Each row was made from one walk, in order. Every step used is in the known rows, and no mark comes twice. Write each row's walk.
In the rows, 128 means zero.
Known rows:
mafa/kekup/mivi: [ 88 148  95 130 117 151 116 131 120 231 133 137 125  61 113 100 162 170
  82 119 122 124 158 145  69  85 123 160 134 115 148 100  78 118 126 154
 142 133 129 126 153 128  92 123 164 140 152 101 108  79 128 154 100 167
 200  99 140 105 131  98 124 151 135 112 105]
zeso/fefi/mafa: [ 98 154 137 114 107 132  87 127 108 181 113 103 109  72 135 105 130 171
 144 106 111 132 118 126  88  77 124 149 126 112 184 107 164 119 123 158
 116 122 133 109 108 112 103 129 120 149 143  67 106 105 119 144  98 174
 166 127 103  89 114  94 109 153 128 128 101]
zeso/fefi/mafa/kekup/mivi/fudeges: [ 97 160 119 140 100 155  85 131 115 252 128 107 117  61 124 119 131 157
 138 109 111 140 123 149  90  91 110 152 157  94 175 117 124 121 135 166
  78 135 134 128 132 127 116 127 133 162 135  71 116 108 128 144  64 212
 211 110 136  96 121  78 128 150 167 135 114]
kekup/mafa/duvuges: [ 82 143 138 128 127 163 108 155 106 157 127 114 108  92 127  99 129 181
 134 118 121 117 121 108  95  67 148 144  93 131 168  98 103 126 117 153
 122 119 125 126 128 116  93 138 107 131 126 124 116  55 118 131 138 138
 203 116 101  87 107  86 119 162 104 135  82]
mivi/gekas: [103 133 117 122 134 130 124 142 114 144  98 119 125  67 112  76 150 149
 132 125 127 127 127 107  71  64 139 148 107 127 201 115 137 118 122 123
 150 117 122 124 138 120  92 157 145 140 126 119 114 122 105 152  78 141
 163 112 104  93 112  99 145 173 133 104  99]
mafa/vurutuv/duvuges: [ 98 166 112 147 128 118 116 137 103 171  99 160 117  89 118  92 155 140
 139 111 124 121  92 101  81  80 159 144  93 135 151  96 105 113 129 122
 175 104 125 135 119 108  84 127 113 133 135 100 122 113 120 159 113 117
 136 143  92  97 106  80 101 161 114 129 111]
vurutuv/duvuges/mivi/gekas: [ 87 140 122 122 119  98  96 136  99 140 101 155 129  81 108  77 162 146
 135  91 131 118  91  96  72  67 144 129 119 127 179 118 138 119 116 128
 140 105 126 124 118 116  99 149 138 106 140  79 137 150  94 150  91  72
 135 135  91  75  80  98  94 171 150 122 110]
numu/mivi/fudeges: [ 79 149 124 123 119 134  96 131 111 179 120 114 115  44 105 111 157 140
 109 125 125 132 141  85  82 113 127 150  83 106 177 147 126 119 146 137
  92 125 117 153 109 122  99 130 144 140 115  89 123  70 116 161 122 170
 207 146 124  96 113  95 128 187 152 143 114]
zeso/fefi/mafa/vurutuv: [101 167 131 137 114 140  95 121 109 175 101 109 106  69 135 106 128 154
 161 108 112 133 125  91  93  67 139 143 125 113 182 108 156 112 133 147
 132 118 133 116  97 105  94 119 107 152 144  95 116 137 129 153  96 198
 155 135 105  90 121  81 113 143 127 137 103]
mivi/kekup/mafa/vurutuv/duvuges/fefi: [ 95 153 157 146 116 179  93 127 128 119 107 129 139 133 130 104 142 127
 124 110 127 133 111  30  80  63 133 138 117 119 126 111  77 126 142 129
 159 127 122 113 138 116 101 129  75 140  83 107  97  80 113 146 154 115
 122 123 111 117 124  84 140 164 101 134  97]
mafa/duvuges/vurutuv: [ 55 145 105 141 130 149 109 148  95 131 112 126 103  86 126  96 158 153
 130 131 124 120 113 103  83 110 123 164  81 132 159 118 115 116 103 146
 149 111 119 127 118 115  99 135 131 152 150 138 119  89 118 133 123  96
 148 130 104  89  72  80 118 159 116 123 107]
zeso/fefi/mafa/kekup/mivi/gekas: [ 95 155 121 131 108 162  87 119 122 209 120 108 123  54 125  98 136 166
 145 102 117 143 137 151  80  65 124 154 140  95 196 109 143 121 127 158
 103 137 137 112 141 120 116 137 133 151 147  83 116 153 125 143  56 188
 198  97 125  79 127  83 129 140 167 117 112]
mivi/kekup/mafa: [101 144 154 133 120 181 113 134 128 129 107 100 120 116 131 107 136 155
 107 118 125 137 125  80  75  67 111 136 119 120 159 115  86 125 130 141
 151 134 118 126 151 126  97 132 106 146 101 115  93  46 100 145 150 169
 177 103 124 113 130  95 144 176 102 128  76]
fefi/zeso: [ 95 141 153 106 136 129 103 151 110 201 114 119 112  98 123  95 144 169
  96 115 122 128 145 120  60  99 111 154 118 119 182 119 146 113 121 130
 141 116 127 121 108 109  86 131 123 127 127  92 101 127 109 138 139 129
 144 129 109 103 130  93 143 164 102 111  93]
fefi/mafa/vurutuv/duvuges: [121 171 146 126 124 124 106 130 104 177 109 160 109  87 124 108 144 148
 160  99 118 127  66 109  81  86 153 137 103 107 159  95 131 119 129 117
 142 118 131 114 105 104  95 130 117 128 132  85 129 128 112 147 110 104
 146 150  84  96  93  74 132 152 109 139 115]
zeso/fefi/mafa/vurutuv/duvuges/mivi: [ 95 171 135 138 103 117  72 115  97 165  99 132 109  77 131 105 137 154
 166  81 116 128  93  83  90  65 143 129 137 113 167 113 162 112 129 150
 122 107 135 114  86 103 100 117 103 125 153  62 135 167 118 151 100 150
 129 151  93  76  97  79  79 141 143 151 112]
kekup/mafa/vurutuv/duvuges/mivi: [104 157 139 151 119 139  97 114 111 156 107 145 119  89 120  98 144 157
 145  97 125 112 100  50  88  60 157 123 143 130 145 101  91 116 133 132
 137 115 130 140 100 105  81 123  91 111 143  92 136 107 114 150 150 123
 162 134 105  94 102  86 101 159 120 147  93]
zeso/fefi/mafa/kekup/mivi: [ 88 161 115 126 101 155  84 117 117 227 129 109 117  60 130 110 136 176
 124 102 112 137 143 152  84  76 119 156 145 100 169 101 130 121 126 169
 102 136 138 113 130 119 109 120 132 151 155  64 110 113 131 145  85 186
 191 105 128  89 127  89 111 138 148 125 110]
kekup/mafa/vurutuv/duvuges/mivi/fudeges: [113 158 138 164 118 141 102 128 109 183 107 143 118  89 114 107 139 139
 161 104 123 115  85  47  94  72 147 118 151 122 152 115  85 118 143 130
 106 113 127 156 103 113  87 130  88 122 122  94 142 106 112 150 133 149
 177 139 109 101  94  77 119 172 138 156  99]
fefi/mafa/vurutuv/duvuges/mivi/fudeges: [119 166 156 140 116 113  93 134  98 187 110 159 106  83 113 117 145 131
 170  93 119 122  63  79  86  88 140 119 141  98 162 122 136 117 142 127
  98 116 129 127  93 110  97 128 123 117 125  79 151 149 103 148 102 124
 156 163  95  97  80  70 136 160 143 155 116]
mivi/kekup: [ 83 147 138 127 122 150 117 143 117 130 102 109 120 109 127 103 148 140
  97 120 126 137 132  93  66  81 106 143 102 122 162 124 111 119 126 143
 167 123 114 118 151 128  98 130 137 150 107 122  94  71 100 153 120 163
 150 118 119 110 124  98 130 173 112 118  88]
fefi/mafa/vurutuv/duvuges/mivi: [110 168 153 124 117 113  91 123 101 158 109 167 110  86 121 108 149 146
 160  85 120 120  73  82  79  74 152 125 128 103 159 110 140 115 132 126
 129 115 132 112  90 103  92 123 124 108 146  78 144 147 104 148 120  99
 136 158  88  92  83  76 119 145 124 146 113]
vurutuv/duvuges: [ 87 148 116 117 121 105 108 145 100 179 117 153 122  93 118  89 158 158
 114 104 124 121  84 134  77  92 142 147  91 136 157  94 118 120 113 131
 154 107 125 125 128 117  95 143 130 127 133  68 111  78 110 149 108  80
 145 134  91  95  94  96  95 176 115 122 112]
kekup/mivi: [ 87 150 109 119 116 153 129 130 116 184 132 129 121  55 110  89 157 178
 114 131 122 131 138 128  70  80 131 154 120 108 138  91  92 111 131 150
 153 126 120 126 125 121  88 134 143 127 136  94 112  42 128 154 107 119
 209 112 116  95 128 110 135 160 132 124  98]
mafa/duvuges/mivi/numu: [ 61 143 108 135 127 110  88 171  94 126 116 137 103  81 116  93 146 164
 101  96 120 105 117 118  94  65 134 137 120 128 177 127 127 121 127 144
 111  99 117 131 115 115  96 128 138 108 138 119 140 113 108 130 114 131
 167 132  94  66  75  72  98 159 132 133  97]

Which walk is each row?
[105 144 154 106 114 142  95 130 119 144 124 144 134  90 123 107 149 140
 138 118 117 119 149  42  80  76 139 152 131  97 140 113 135 121 142 126
 131 124 130  81  93 101  92 126 125 132 116  98 108 108 121 146 124 129
 111 148 104 118 110  93 166 141  97 126 114]
duvuges/fefi/mafa/vurutuv
[ 74 141 130 144 125 181 104 136 110 135 120 116 104  95 129  99 142 167
 143 132 123 117 103  80  92  92 130 155  99 130 155 106  91 122 106 147
 125 121 125 135 119 113  95 138  94 146 144 129 118  59 119 126 156 107
 185 114 110  95  82  79 130 161 105 132  94]
kekup/mafa/duvuges/vurutuv
[ 86 152 116 132 118 116 100 140 108 157 110 161 138 102 117  89 161 130
 129 113 124 119 117  53  80  78 155 153 104 129 127 102 107 117 136 124
 163 105 127 112 107 105  89 128 108 129 117  89 112 106 126 158 121  95
  93 150  93 107 106  93 113 156 106 125 121]
mafa/vurutuv/duvuges/fefi
[115 152 131 150 130 165 120 121 124 168 105 119 115  83 125 100 136 159
 141 125 121 120 136  58  88  61 152 139 127 128 160  97  83 115 136 131
 149 124 128 140 117 107  74 124  95 137 133 122 114  75 124 152 149 178
 184 119 115 108 128  87 137 162 101 135  84]
kekup/mafa/vurutuv
[104 148 167 133 124 160  82 133 122 176 117 142 131 120 126  98 139 157
 137 108 124 123 127  47  76  78 145 146 132 118 140 101 102 121 137 117
 136 117 135 119  94  96  91 129  60 118 110  82 106 121 126 134 169  87
 128 134 102 111 122  77 145 155  90 132 103]
kekup/mafa/vurutuv/duvuges/fefi/zeso
[ 93 149  89 134 122 139 119 141 124 172 130 133 119  63 108  86 154 173
 100 124 116 123 113 159  78  77 126 154 143 108 143  92  77 116 144 128
 141 124 116 142 129 122  95 139 128 127 131  90 119  43 131 135 111 125
 224 100 113  91 121  87 144 169 127 119 105]
kekup/mivi/numu
[ 83 170 156 145 120 178  84 103 129 118 100 118 120  90 123 111 150 136
 122  96 135 146 114  43  79  83 143 135  66 107 151 130  91 123 146 128
 145 135 120 145 130 114 101 117  85 130 104 105 118  87 116 157 167 124
 184 135 115  92 124  80 108 171 124 153 103]
numu/mivi/kekup/mafa/vurutuv/duvuges
[ 76 133 123 103 108 110  88 149 106 161 129 159 145 105 117  87 165 150
 108 108 123 114 112  95  75  90 140 157 106 130 127 102 118 125 121 133
 144 107 127 100 112 113 102 141 123 123 117  53  99  71 116 146 118  58
 103 141  90 105  99 109 108 166 107 115 121]
vurutuv/duvuges/fefi
[ 88 130 129 123 123 115 103 129 107 124  98 125 126  61 108  79 157 150
 128 106 129 117 144  73  71  56 133 132 139 119 196 133 146 115 125 137
 131 113 124 122 115 116  86 143 154 112 143 110 134 152  95 155  92 147
 151 126 113  83  97 107 125 165 151 117  93]
duvuges/mivi/gekas
[ 82 153 150 121 128 154  98 140  99 137 121 131  94  85 129 109 147 158
 156 118 118 124  84 117  82 111 125 157  89 106 166 114 141 122 106 139
 124 123 125 105 107 111 107 139 130 144 147 116 127 105 108 123 123  90
 160 136  95  92  61  69 145 148 110 132 112]
fefi/mafa/duvuges/vurutuv
[ 97 140 145  95 106 119  69 143 112 198 138 167 141 109 122 107 160 149
 105  88 119 117 102 123  76  98 133 156 128 110 141 103 125 134 118 134
 115 124 138  88 125 113 114 135 138 129 123  45 103 115 110 135 110  78
 103 140 102 113  88  90 122 150 109 117 130]
vurutuv/duvuges/fefi/mafa/kekup
[ 73 159 137 120 112 139  83 150  94 166 118 103 102  74 137 104 123 175
 156 101 112 131 111 133  97  72 135 149  92 115 188 112 172 121 115 168
 104 113 131 102 108 112 112 131 116 147 139  87 118 115 121 133  88 159
 170 132  92  74 100  79  98 142 130 135 102]
zeso/fefi/mafa/duvuges
[ 94 155 124 124 107 135  78 127 112 220 115 109 112  77 136 113 133 163
 118  95 111 130 141 142  87  81 118 154 139 118 192 114 148 124 120 163
 104 128 139 110 128 117 106 121 139 157 157  70 103 130 119 144  88 214
 156 117 124  95 117  86 101 146 133 121 109]
zeso/fefi/mafa/kekup
[ 83 166 158 148 123 193  92 102 134 111  98  99 117  79 124 115 147 140
 116 110 133 145 152  25  79  73 136 138  78 104 160 138  92 120 151 132
 141 140 119 144 125 115  94 112  96 137 109 132 112  79 118 161 172 181
 192 129 127  96 140  84 128 169 126 148  91]
numu/mivi/kekup/mafa/vurutuv
[ 76 157 177 113 117 147  85 151  97 112 120 127  99 102 129 117 137 158
 132  88 122 129 101  93  80  68 120 125 103  94 173 136 159 125 121 155
 107 124 122  94 121 119 110 127 143 115 118 118 133 128  90 131 116 126
 163 143 100  81  84  77 129 143 129 144  91]
fefi/mafa/duvuges/mivi/kekup
[ 95 161 104 135 106 147  75 129 124 220 127 115 112  63 127 108 135 173
 110  94 107 134 115 178  91  76 115 156 162  99 173 101 120 124 134 154
  97 134 134 125 132 120 113 125 124 152 148  61 114 110 133 130  87 195
 206  98 124  83 119  70 117 145 148 123 115]
zeso/fefi/mafa/kekup/mivi/numu
[ 77 151 154 141 127 187 110 156 116 122 113 100 110 122 134 108 129 158
 118 112 126 133 116  88  86  65 123 137  87 123 163 118  96 128 123 154
 137 125 117 120 158 126 106 134 103 143  92 140 103  59 103 134 140 151
 189 107 111  97 115  82 133 165 107 135  75]
mivi/kekup/mafa/duvuges
[ 88 140 159 133 111 162  93 120 119 115 109 107 121 106 125 108 144 153
 104 101 128 125 138  44  77  58 107 120 153 114 155 136 104 121 132 154
 133 126 120 122 126 124  91 122 119 117 123 111 113  80  93 148 154 166
 161 117 130  99 115 103 120 169 127 138  75]
duvuges/mivi/kekup/mafa
[104 132 141  99 107 162  87 128 132 174 139 143 149  72 112  99 157 155
 121 113 122 128 152 100  68  73 127 160 151  82 154 109 126 129 133 136
 104 145 135  80 126 117 113 146 148 132 119  86 108 127 117 138  84 118
 156 108 124 109 115  92 185 137 135 107 123]
duvuges/fefi/mafa/kekup/mivi/gekas
[ 99 142 155  90 105 116  80 145 108 164 137 160 138 108 120  99 158 152
 128  99 119 119  83 109  76  92 137 153 115 109 132  98 139 129 120 127
 125 119 132  83 101 109 110 144 122 119 113  46 105  84 109 134 117  47
 110 147  83 107  85  97 129 156 101 122 127]
vurutuv/duvuges/fefi/mafa
[ 95 147 136  99 101 136  79 134 117 202 150 174 146  95 115 106 162 162
 112  95 120 124 104 128  73  95 132 159 131  95 120  93 110 130 126 140
 115 132 136  89 125 116 116 136 134 121 122  44 108  89 121 135 104  51
 141 128 108 108  97  92 135 144 122 123 131]
vurutuv/duvuges/fefi/mafa/kekup/mivi
[111 151 138 156 126 146 101 117 116 136  95 141 126  86 114  85 143 147
 169  98 129 120  95  50  85  48 166 121 135 123 171 108 105 117 133 120
 141 117 131 139 113 107  86 141  89 112 131 107 141 144 109 148 124 118
 164 123 101  87 100  80 122 161 136 139  97]
kekup/mafa/vurutuv/duvuges/mivi/gekas
[ 99 137 128 106 105 149  77 137 134 193 151 150 139  86 114 108 156 161
  91 104 112 119 139 127  78  80 115 163 173  83 134 106 101 131 145 130
  97 141 131  94 122 115 111 135 141 133 121  66 106  87 125 122 113 127
 160 109 125 110 112  83 174 143 117 112 126]
duvuges/fefi/mafa/kekup/mivi/numu
[109 173 165 134 116 132  88 122 106 135  99 153 109 108 126 115 147 131
 152  83 123 133  71  68  75  73 133 120 122  96 153 122 134 118 136 127
 141 122 126 109 113 111  99 118 119 118 120  95 135 149  94 148 121 110
 129 153  95  96  89  69 121 150 124 146 104]
fefi/mafa/vurutuv/duvuges/mivi/kekup
[ 74 141 144 131 119 156  94 147 102 144 126 119 109  82 124 100 134 184
 129 103 124 112 133  77  93  57 144 128 121 126 167 116 113 123 118 160
 105 115 127 126 109 115  91 128 115 107 136 117 132  81 109 135 147 137
 200 123 107  80  95  93 103 157 124 144  78]
kekup/mafa/duvuges/mivi
[ 54 158 165 129 123 191  82 130 120 102 117  95 112  87 125 114 143 158
 110 106 133 145 144  61  83  79 132 142  48 105 166 141 110 129 135 151
 116 137 117 135 138 123 109 123 105 130 101 124 114  60 111 143 161 143
 208 126 119  80 122  83 111 168 124 148  91]
numu/mivi/kekup/mafa/duvuges
[ 99 128 162  84 106 136  87 138 117 150 136 136 134  90 122 105 150 158
 120 116 115 118 144  83  77  83 125 155 132  97 143 110 144 125 130 136
 114 128 131  78  97 107 102 136 137 129 115  77  97  78 113 137 123 113
 121 137 103 115 106 106 163 151 100 119 113]
duvuges/fefi/mafa
[ 78 152 164 123 116 186  89 108 133 118 112  94 120  79 124 112 149 155
  99 109 131 145 153  49  75  84 121 142  80 103 163 138 102 125 143 140
 125 142 118 138 131 122 101 123 109 135 106 108 104  50 109 154 170 160
 203 118 129  96 135  97 125 177 123 141  90]
numu/mivi/kekup/mafa
[ 92 143  92 136 125 156 119 131 126 212 121 133 133  55 107  86 160 158
 107 119 127 129 155 144  67  70 130 157 131 110 176 106  94 120 126 143
 136 136 128 129 165 129  98 140 163 142 142 114 117 124 119 153  71 154
 198  90 135  93 128  91 146 153 153 104 108]
mafa/kekup/mivi/gekas
[ 77 152 135 126 110 116  90 136 101 129 104 143 123 112 119  99 160 142
 104  87 130 124  94  85  67  81 117 125 117 126 146 125 121 119 121 144
 152 111 120 122 133 123 102 129 132 113 122  78 119 108  91 152 121  87
 120 137 105  90  88  97  86 172 137 133  99]
vurutuv/duvuges/mivi/kekup
[ 89 163 113 148 120 105 103 127  98 156  99 163 116  80 115  92 159 139
 141  96 126 113 107  67  78  70 152 130 120 131 148 112 115 110 131 130
 161 101 126 132 102 105  81 117 122 112 146  92 138 139 111 162 118 114
 121 155  96  88  92  88  85 157 132 139 107]
mafa/vurutuv/duvuges/mivi
[101 174 129 140 111 128  87 126 103 180 101 129 111  82 134 103 134 154
 170  94 113 134  85 114  93  75 149 142 113 117 173  98 154 115 129 143
 134 112 134 118 103 105 101 125  94 145 141  66 123 142 126 148  96 147
 145 144  89  86 106  75  95 146 128 140 114]
zeso/fefi/mafa/vurutuv/duvuges
[ 89 150 152 133 109 138  86 128 110 130 109 136 124 120 123 102 148 152
 116  83 130 126  89  72  74  70 122 121 129 122 145 119 100 124 124 144
 139 117 123 126 128 123 102 130 108 108 119  77 121  86  92 144 147  95
 146 125 108  94  94  96  92 173 127 144  90]
vurutuv/duvuges/mivi/kekup/mafa
[118 163 147 125 127 138 114 127 112 168 108 135 104  77 125 109 139 150
 154 115 117 127 108 101  82  78 146 140 118 103 169 103 132 115 134 123
 139 125 128 112 105 105  87 124 132 137 137 111 123 119 114 150 116 159
 160 143  98 104 108  78 152 148 107 133 104]
fefi/mafa/vurutuv
